Known rows, with every way that one mark hangs from another:
{zupor papu}: [-2.02 -3.60 -0.09  2.37 -3.14  0.56  0.40 -2.29 -5.76 -1.11 -0.52 -0.38
 -1.80 -2.20  4.59  1.17 -2.07 -0.33  0.71  3.00 -0.45  2.37 -1.79 -1.18
  2.65 -0.53 -0.88  0.97]
{vetako favu parot zotepos}: [-0.43 -1.71 -1.53  4.03 -1.51  0.41 -0.73  0.20 -5.39 -0.88 -1.55 -0.95
  1.71 -2.06  0.93  2.21 -2.56  1.15  1.93  5.11 -1.27  1.67 -2.64 -0.82
  1.02  1.78 -4.74 -0.51]
{kino vezi}: [-0.69 -2.49  0.29  2.04 -5.87  0.06 -0.32 -0.60 -4.85 -1.34  1.09 -1.02
 -2.26 -0.71  3.00 -0.35 -1.45  2.74 -0.18  3.37 -0.25 -0.01 -1.09 -2.15
  1.40 -0.25 -1.60  1.97]
{moke {papu {zotepos {vetako favu parot}} zupor}}: [-3.37 -1.32 -1.29  4.58 -1.75  0.11 -1.94  2.17 -4.80  1.55 -2.62  1.74
  0.11 -1.94  0.17  1.66 -3.84  0.82 -1.30  1.89  1.17  0.96 -3.05 -0.34
  0.19  1.24 -2.83 -2.06]
{kino {moke {papu {zotepos {vetako parot}} zupor}} vezi}: [-2.27  0.51 -0.89  4.00 -4.66 -1.19 -3.70  2.81 -3.88  0.39 -1.39  2.13
 -1.25 -0.96 -1.76  1.50 -1.90  2.18 -1.77  1.97  2.54  0.35 -2.22 -0.98
  1.13  1.01 -2.99  0.79]
{parot tigak vegome {vetako zotepos}}: [ 1.20  0.59 -1.31  1.20 -3.26  0.88 -0.93 -0.39 -2.81 -2.35 -0.64 -1.79
  2.83 -0.89  1.64  3.66 -2.32  0.38  1.79  3.07  2.28  1.29 -1.09  0.20
 -1.50 -0.32 -2.67  1.41]
{zupor {papu moke {zotepos {vetako parot}}}}: [-2.43 -2.27 -1.05  4.15 -1.18 -1.96 -0.76  0.04 -5.10 -0.83 -2.45 -0.33
 -1.50 -2.02  1.03  2.77 -3.65 -1.97 -0.26  2.03  1.80  2.76 -4.92  1.61
 -0.67  0.44 -1.32  0.91]
{zupor {papu moke {zotepos {vetako favu {parot vegome}}}}}: [-3.82 -1.59 -1.43  4.02 -0.94 -1.09 -0.76  0.23 -4.15  0.01 -3.34 -0.17
  0.87 -1.57  0.14  4.55 -2.60 -0.47  1.40  1.83  1.86  1.68 -3.71  2.06
 -1.42  0.21 -1.82  1.82]
{kino {moke {papu zupor}} vezi}: [-2.69 -0.77 -0.28  3.03 -6.35  0.78 -2.17  1.00 -4.51  0.54 -0.11  1.72
 -1.85 -0.75  0.24  0.65 -0.32  3.36 -1.28  2.18  1.47  0.55 -0.22 -2.98
  3.73  0.02 -2.66  1.91]
{vezi kino}: [-1.46 -4.25 -1.48  3.36 -3.67  0.77 -0.15 -1.37 -6.14 -2.27 -0.65 -1.54
 -2.48 -0.88  4.14  0.28 -4.07  0.91  0.40  4.27 -1.49  1.84 -1.75 -0.49
  0.35  0.28 -1.52 -0.99]
{tigak {parot vegome vetako}}: [-0.24 -1.67 -0.26  2.02 -3.55  1.30 -0.09 -2.96 -2.96 -2.84 -0.22 -2.58
  0.01 -0.16  1.40  3.80 -1.84  0.42  0.40  2.55  1.27  0.43 -1.48  0.04
 -1.25  0.31 -1.01 -0.50]
{moke {papu {zotepos {vetako favu {parot tigak}}} zupor}}: [-2.78 -0.43 -1.37  4.33 -2.25  0.05 -1.45  2.49 -4.11  0.97 -3.22  1.96
  1.28 -2.70  0.27  1.37 -3.02 -0.13 -2.08  1.82  2.51  0.97 -2.97 -0.32
  0.02  1.44 -2.85 -1.73]
{favu {vetako {parot vegome} zotepos}}: [ 1.25 -0.88 -1.70  2.97 -2.68 -1.80 -0.80 -0.15 -4.39 -2.26 -0.28 -1.55
  0.15 -2.71  1.13  3.07 -2.32  0.35  2.25  4.00 -0.60  2.91 -3.49  0.26
 -1.14  0.50 -3.69  1.33]
{papu moke zupor}: [-2.35 -2.92 -1.18  3.79 -4.80  0.08  0.17 -0.78 -5.80 -0.06 -0.47 -1.36
 -2.27 -1.79  2.38  1.60 -2.58  0.94 -0.79  1.03  2.48  2.11 -2.27 -2.54
  1.96  0.72 -2.39  0.63]
{kino {moke papu} vezi}: [-2.03 -1.07 -0.02  2.94 -5.75  0.62 -2.27  0.36 -4.28 -0.88 -0.42  1.23
 -2.13 -0.42  0.10  0.12  0.17  2.77 -0.66  3.26  0.58  0.98 -0.24 -2.13
  2.80 -0.37 -2.37  2.44]
{zotepos vetako}: [-0.84 -2.22 -0.57  2.19 -2.86  0.03 -0.48 -1.30 -4.74 -2.59  0.18 -0.81
 -1.73 -0.95  2.41  0.44 -3.41  0.62  0.13  2.72  0.43  2.25 -2.04 -1.46
 -0.78  0.18 -1.39  0.48]
{favu {vetako {parot tigak vegome} zotepos}}: [ 1.97  0.14 -1.95  2.75 -2.91 -1.96 -0.27  0.29 -3.69 -2.89 -0.98 -1.21
  1.21 -3.49  1.31  2.87 -1.47 -0.69  1.70  3.84  0.90  2.79 -3.28  0.31
 -1.53  0.96 -3.51  1.74]
{zotepos {vetako favu {parot tigak}}}: [-0.88 -0.71 -0.63  3.24 -2.13 -0.27  0.40  0.42 -3.47 -2.76 -1.86 -0.57
  1.67 -2.72  0.62  1.26 -2.10 -0.15  0.74  3.72  1.20  1.08 -2.84 -1.74
 -1.35  1.52 -2.61  0.30]
{favu vetako}: [-0.02 -2.75 -0.51  2.68 -3.24 -0.77  0.53 -1.20 -5.40 -1.58  0.87 -1.00
 -2.71 -2.09  2.56 -0.02 -2.37  1.11  0.46  3.52 -0.62  3.02 -2.43 -2.20
 -0.68 -0.50 -1.20  1.58]
{zotepos {vetako favu}}: [-2.09 -1.99 -0.46  2.50 -2.05  1.01  0.06 -0.71 -4.50 -1.16 -0.56 -0.25
 -0.04 -0.83  1.42  0.77 -3.17  2.03  1.12  3.44 -0.29  1.75 -1.48 -2.01
 -0.92  0.06 -1.81  0.66]
{vegome {parot tigak {vetako zotepos}}}: [ 1.04 -0.99 -1.11  1.77 -2.28  0.41  0.51  0.38 -3.85 -1.89  0.12 -1.06
  0.18 -1.67  0.57 -0.12 -2.54 -2.11  0.02  4.44  2.46  1.89 -2.90 -1.12
 -1.57  0.71 -2.57 -1.32]
{zupor {papu moke {zotepos {vetako favu parot}}}}: [-3.69 -2.00 -0.92  4.52 -0.40 -1.18 -0.41  0.32 -5.02  0.34 -3.06  0.25
 -0.20 -1.87  0.26  3.10 -3.38 -0.87  0.40  2.66  1.35  2.32 -4.48  1.32
 -0.96  0.31 -1.61  1.00]
{vegome {parot tigak}}: [-0.31 -2.71 -1.08  2.08 -4.35  0.25  1.22 -0.52 -4.29 -2.50 -0.11 -0.87
 -1.60 -2.69  2.53 -1.61 -0.62 -2.23 -0.90  3.19  2.64  1.79 -2.18 -2.02
  0.22  1.09 -1.86 -0.71]

Rows:
[-2.56 -2.59 -1.33  3.83 -3.70  0.68 -2.13  0.79 -5.76  1.73 -1.64  1.11
 -1.90 -1.40  2.85  0.44 -3.42  0.94 -2.15  1.26  1.55  1.44 -1.67 -0.60
  2.40  0.26 -1.95 -1.78] => {moke {papu zotepos zupor}}
[-0.16 -0.88 -1.07  2.05 -1.52  1.22  1.01  1.01 -3.69 -0.64 -0.51 -0.52
  1.70 -1.53 -0.30  0.07 -2.14 -0.96  0.74  4.89  1.77  1.41 -2.42 -1.45
 -1.92  0.54 -3.06 -1.00] => {vegome {parot tigak {vetako favu zotepos}}}
[-2.19 -2.87 -2.12  4.28 -3.97 -0.50 -1.25  0.41 -6.11  1.33 -1.38 -0.92
 -2.12 -1.14  2.08  1.41 -3.82  1.02 -1.85  0.72  3.55  1.75 -2.70 -0.68
  0.75  0.72 -2.00  0.04] => {papu moke zotepos zupor}
[-2.51  0.19 -0.89  3.16 -4.91 -0.53 -3.70  2.29 -4.17  1.20 -0.85  2.42
 -1.61 -0.14 -1.03  0.81 -2.23  3.11 -2.02  1.66  2.52  0.60 -1.13 -1.20
  1.37  0.05 -2.14  1.26] => {kino {moke {papu {zotepos vetako} zupor}} vezi}
[ 0.71 -0.84 -1.09  1.69 -2.68  1.11 -1.08 -2.40 -3.22 -2.15 -0.36 -2.33
  0.70  0.05  0.73  4.34 -2.60  0.37  0.88  3.41  0.99  1.05 -1.87  1.01
 -1.16  0.54 -2.27 -1.01] => {tigak {parot vegome {vetako zotepos}}}
[-0.28 -0.84 -0.91  2.05 -1.52  2.05 -0.55 -1.90 -3.25 -0.99 -0.97 -1.94
  2.27  0.21 -0.22  4.58 -2.28  1.54  1.69  3.91  0.17  0.66 -1.27  0.47
 -1.61  0.47 -2.48 -0.81] => {tigak {parot vegome {vetako favu zotepos}}}
[ 0.47 -1.02 -1.20  2.94 -4.87 -0.27 -0.26 -0.69 -3.24 -4.06 -1.66 -1.91
  1.32 -3.24  3.01  2.52 -0.44 -0.89  1.10  2.38  2.11  0.79 -1.98 -0.44
  0.57  1.56 -2.97  1.08] => {vetako {parot tigak vegome}}
[-2.65 -1.90 -1.77  3.95 -1.24 -0.33 -1.10  0.42 -4.99  0.34 -2.11 -0.36
 -0.55  0.15 -0.24  1.66 -3.88  1.39 -0.23  2.32  2.29  2.07 -2.73  0.30
 -2.50  0.14 -1.68  0.98] => {papu moke {zotepos {vetako favu}}}
[-0.08  0.52 -1.21  1.76 -2.15  1.94 -0.51  0.29 -2.88 -1.23 -1.39 -1.28
  4.52 -0.71  0.68  3.80 -1.97  1.75  2.45  3.76  1.76  0.69 -0.38 -0.21
 -1.64 -0.25 -3.21  1.44] => {parot tigak vegome {vetako favu zotepos}}
[-2.52 -1.19 -1.32  4.32 -2.62 -0.63 -2.40  1.58 -4.85  0.51 -2.07  1.32
 -1.20 -2.14  1.03  1.52 -4.07 -0.06 -2.12  1.38  1.69  1.52 -3.59  0.05
  0.51  1.38 -2.58 -2.02] => {moke {papu {zotepos {vetako parot}} zupor}}
[-0.69 -1.28 -1.92  3.43 -2.18  0.68 -1.21  0.08 -4.39 -1.28 -2.01 -1.39
  2.98 -1.87  1.02  3.81 -1.80  1.66  3.13  4.25 -0.77  1.00 -1.70  0.10
  0.59  1.40 -4.98  0.27] => {vetako favu {parot vegome} zotepos}
[ 1.43 -0.06 -2.11  2.63 -3.81 -0.66 -1.17  0.00 -3.72 -3.30 -1.91 -1.57
  2.46 -2.90  2.26  3.27 -1.19 -1.01  1.61  3.35  1.93  1.69 -2.40  0.68
  0.51  1.97 -4.35  0.59] => {vetako {parot tigak vegome} zotepos}
[-3.34 -1.80 -2.57  4.23 -3.00  0.21 -2.94  1.25 -5.38  0.05 -2.36  1.67
 -1.83 -0.07  0.50  1.35 -4.74  1.10 -1.23  2.78  1.14  2.24 -1.75  0.34
  0.04  0.52 -1.74 -1.56] => {vezi {kino {moke {papu {zotepos vetako} zupor}}}}
[-1.67 -1.27 -1.30  3.83 -1.57 -2.22 -0.46  0.35 -4.43 -1.28 -3.00  0.09
 -0.53 -2.73  1.00  2.64 -2.80 -2.94 -0.72  1.99  3.36  2.87 -4.85  1.74
 -0.96  0.79 -1.16  1.13] => {zupor {papu moke {zotepos {vetako {parot tigak}}}}}
[-2.64 -1.71 -1.52  3.24 -2.26  0.44 -1.28  1.16 -5.08  1.79 -0.90  0.49
 -0.13 -0.69  1.55  1.19 -4.80  2.75 -0.85  1.79  1.91  0.61 -2.13 -1.24
 -0.52  0.47 -1.81 -0.80] => {papu {zotepos {vetako favu}} zupor}
[-3.97 -2.55 -0.97  3.61 -0.70 -0.36 -0.40 -0.25 -5.34  1.04 -2.53  0.49
 -0.74 -0.84  0.90  2.46 -3.50 -0.04  0.11  2.30  1.54  2.75 -3.35  0.92
 -0.85 -0.52 -0.93  1.55] => {zupor {papu moke {zotepos {vetako favu}}}}
[-1.36 -0.32 -0.27  1.87 -3.15  1.95  0.68 -0.32 -2.54 -1.77 -1.21 -1.50
  3.48 -0.79  1.39  3.19 -1.28  2.21  2.14  2.62  2.00 -0.10 -0.11 -1.31
 -1.76 -0.76 -1.93  1.88] => {parot tigak vegome {vetako favu}}
[-2.98 -1.45 -1.97  5.22 -1.81 -1.22 -1.16  2.08 -4.94  1.26 -2.32 -0.39
  0.01 -1.56 -0.84  2.71 -4.28  1.15 -0.82  1.37  3.02  1.13 -4.27 -0.50
 -1.52  1.59 -2.93 -0.33] => {papu moke {zotepos {vetako favu parot}} zupor}
[-3.34 -0.71 -2.25  4.61 -2.33 -0.92 -1.54  1.94 -4.23  0.81 -2.86 -0.66
  1.17 -1.23 -0.82  4.32 -3.59  1.53  0.09  0.55  3.52  0.69 -3.43  0.48
 -1.79  1.32 -3.08  0.42] => {papu moke {zotepos {vetako favu {parot vegome}}} zupor}
[ 0.14 -0.15 -2.10  3.12 -2.68  0.44 -0.65  0.66 -3.55 -1.98 -2.53 -1.19
  4.14 -2.72  1.16  3.78 -0.88  0.47  2.48  4.10  0.95  1.01 -1.55  0.21
  0.32  1.66 -4.81  0.57] => {vetako favu {parot tigak vegome} zotepos}
[-2.28 -0.49 -2.09  4.73 -2.17 -1.39 -0.68  2.44 -4.18  0.60 -2.90 -0.05
  1.07 -2.09 -0.76  2.62 -3.62  0.11 -1.43  1.08  4.59  1.18 -4.16 -0.31
 -1.79  1.97 -2.89  0.02] => {papu moke {zotepos {vetako favu {parot tigak}}} zupor}
[ 0.30 -0.11 -0.76  2.24 -1.31  1.46  0.05  0.42 -3.87 -0.62 -0.88 -0.75
  2.95 -1.03  0.50  2.04 -3.06  1.05  1.03  4.79  1.17  1.34 -1.45 -1.31
 -1.19  0.01 -2.90  0.37] => {parot tigak {vetako favu zotepos}}
[-0.95 -1.24 -0.99  3.16 -1.69 -1.55 -0.50  0.25 -4.29 -1.73 -2.32  0.41
 -0.13 -2.91  2.47  1.75 -3.28 -2.43 -0.54  2.73  2.13  2.17 -4.12  1.27
 -0.46  0.79 -1.18  0.21] => {zupor {papu {zotepos {vetako {parot tigak}}}}}
[-0.90 -2.13  0.37  2.97 -1.84  1.99  0.84 -2.06 -3.80 -1.26 -0.23 -1.69
  0.08 -0.44  0.25  2.20 -2.40  1.18  0.06  3.91  0.02  0.42 -1.84 -1.41
 -1.01  0.31 -1.22 -1.15] => {tigak {parot {vetako favu}}}
[-3.03 -2.52 -1.08  3.26 -1.59 -1.28 -0.69 -0.55 -5.43 -0.03 -1.95  0.21
 -2.10 -1.24  1.69  2.20 -3.75 -1.15 -0.41  1.80  2.07  3.13 -3.70  1.23
 -0.71 -0.50 -0.52  1.32] => {zupor {papu moke {zotepos vetako}}}
[-2.77 -1.60 -1.36  3.27 -2.83  0.20 -2.31  1.07 -5.29  1.22 -1.51  1.64
 -1.80 -1.15  1.70  0.86 -4.24  0.63 -2.45  1.21  1.81  1.77 -2.28 -0.17
  0.66  0.31 -1.87 -1.77] => {moke {papu {zotepos vetako} zupor}}
[ 0.16 -1.97 -0.82  2.20 -1.68  0.69 -0.19 -0.07 -4.51 -1.05  0.81 -1.31
 -0.97 -0.74  0.64 -0.10 -3.40 -1.10  0.56  4.57  0.58  1.88 -3.23 -1.31
 -1.11  0.25 -2.80 -1.55] => {vegome {parot {vetako zotepos}}}
[-2.07 -1.11 -1.48  3.56 -2.22 -0.46 -2.76  0.73 -3.64 -1.17 -2.60  0.72
 -0.20 -1.31  1.00  2.38 -2.88 -0.26 -0.34  1.69  1.18  1.53 -2.84  1.77
 -0.94  0.85 -2.30 -0.65] => {moke {papu {zotepos {vetako {parot vegome}}}}}
